Each row comes from the steps of one walk. Every step used is in the known rows, and no mark comes twice. Write the walk behind each row, first mark first.
(in the rows, 128 means zero)
Known rows:
susem pamas vafog: [167 142 133  92 107 131 140 113  96  88 137 104 155 141 108 133 161 103
 104 143  99]
vinu vusozi susem pamas: [167 151 104 150 151 136 154 113 112  72 143  99 144 145 143 185 110 161
 100 113 115]
lefa foni vinu vusozi susem: [160 191 101 167 150 140 164 126 107  74 149 109 115 128 159 112 120 190
  89 138 129]
vafog pamas: [106 114  95 138 115 155 136 117 110 103 167 101 126 142 148 142 121 130
 150 104 128]
vinu foni lefa vusozi: [139 169 146 152 128 125 145  81 101 118  95 105 134  83 117 113 107 137
 112 156 120]
lefa vusozi vinu: [111 197 136 156 158 129 123 108 104 124 104 101 136 153 137 115 114 160
 147 107 113]
foni vinu: [145 156 132 123 124 125 145 120 111 108 117 111 119 133 126 105 137 153
 121 137 127]
lefa foni vinu pamas vafog vusozi gudu: [133 145 113 165 109 158 194 101  66 108 156  83 104 151 112  68 142 143
  75 126 122]
lefa foni vinu pamas vafog vusozi: [171 169 115 154 129 158 171  92  73  99 149  96 110 142 106  49 155 119
  70 137  92]
susem pamas vafog foni: [122 128 109 104 114 135 141  78  75  73 165 116 140 138 109 131 166  98
  94 159  96]
vinu vusozi susem: [139 149 117 157 163 126 147 128 156  95 127 106 141 130 147 164 102 161
 105 120 129]
pamas vafog foni: [ 95 126 123 113 128 124 137  91 117  96 148 126 137 122 115 111 158 100
  99 168 111]
susem vusozi vinu pamas vafog: [188 166 140 141 129 144 133 102  65  85 143  57 129 167 125 123 177 116
  91 100  97]
vinu pamas: [170 109 116 145 111 159 130 115 100 100 153 112 129 137 124 126 125 130
 131 118 104]
vusozi vinu pamas vafog: [162 162 130 123 108 139 132  98  73  66 159  83 147 147 108 125 173 131
 131 131  81]
susem pamas vafog foni vinu: [137 157 115 101 112 133 157  70  58  56 155 100 133 143 109 109 175 125
  86 169  96]
pamas vafog vusozi vinu foni lefa: [100 200 151 132 139  89 172  47  72 104 121  86 124  93  75 130 174 109
  86 159 104]
vusozi susem pamas vafog foni: [133 134  94  87 136 129 148  85 100  40 185 108 140 144 134 156 154 112
 101 152 105]
susem pamas: [154 130 114 120 116 140 134 114  87 106 143 119 131 143 126 148 137 128
 123 121 115]
foni vinu pamas vafog vusozi gudu: [130 130 134 149 120 141 195  93  95 110 122  63 125 160  98  96 132 136
  81 117 123]
foni lefa vusozi: [137 165 179 142 131 115 138 123 114 133  59 111 143 113 116 120 105 143
 130 138 131]

Write each row's walk:
[116 174 139 180 130 140 137  59  31  74 126  93 125 130 112 131 129 164
 139 137  98] => vafog foni lefa vusozi vinu pamas
[143 173 135 169 140 127 156 111 115 108  96 100 135 127 120 118 124 174
  89 139 120] => foni vinu vusozi
[108 121 157 157  96 142 169  85  68  83 112  78 148 122 100 122 119 136
 107 156 120] => vinu pamas vafog foni lefa vusozi gudu
[118 206 178 147 138 105 135 106  80 115  71  97 140 124 113 135 126 165
 148 130 123] => foni lefa vusozi vinu
[113 199 103 167 155 138 129  66  91 108 141  95 125 125 142 108 119 153
 126 123 101] => lefa vusozi vinu foni
[150 176 130 133 148 120 152  89 123  85 115  95 136  91 144 139  94 150
 119 146 129] => vinu foni lefa vusozi susem
[131 159 127 129 149 125 152  82  77  62 123 105 132 131 136 163 104 152
 122 139 125] => vafog foni lefa vusozi susem pamas
[154 178 122 174 142 161 121  92  77  98 129  85 138 161 134 113 110 163
 148  96  88] => lefa vusozi vinu pamas
[136 178 103 162 151 133 131  76  71 116 160  82  92 131 146 131 157 134
  88 106 123] => susem vusozi vinu foni
[145 145 161 145 113 140 146  72  75  73 104  90 153 115  96 101 131 113
 104 166  91] => vinu pamas vafog foni lefa vusozi
[137 167  84 156 157 139 173  69  75  37 158  93 121 146 142 161 124 184
  79 141 111] => vafog foni vinu vusozi susem pamas
[110 173  92 144 131 129 133  71  79  95 180 107 111 111 133 136 153 148
 127 138 107] => vusozi vinu foni
[131 166 160 118 119 123 152  74  63  79  94  99 157 122  94 125 142 110
  95 170 100] => susem pamas vafog foni lefa vusozi
[140 144 135  77 114 109 162  84  73  30 154 104 143 118 110 175 164 120
 104 173 117] => vusozi susem pamas vafog foni lefa
[152 190 108 104 158 137 162  72  94  37 138  77 147 162 143 107 128 150
  91 148  98] => lefa vusozi susem pamas vafog foni vinu
[190 152  99 156  99 174 145 113  52  81 176 114 102 130 139  74 144 162
 114 135 104] => lefa foni vinu pamas
[119 176 117 160 141 152 129  59  66  66 150  81 146 156 119  96 142 133
 117 136  71] => lefa vusozi vinu pamas vafog foni
[183 181 109 145 148 135 171 105  96  53 132  80 137 149 143 164 121 189
  92 123 113] => foni vinu vusozi susem pamas
[126 203 136 124 128 103 178  32  32  79 137  79 126 109  72 150 184 109
  81 152  91] => susem pamas vafog vusozi vinu foni lefa
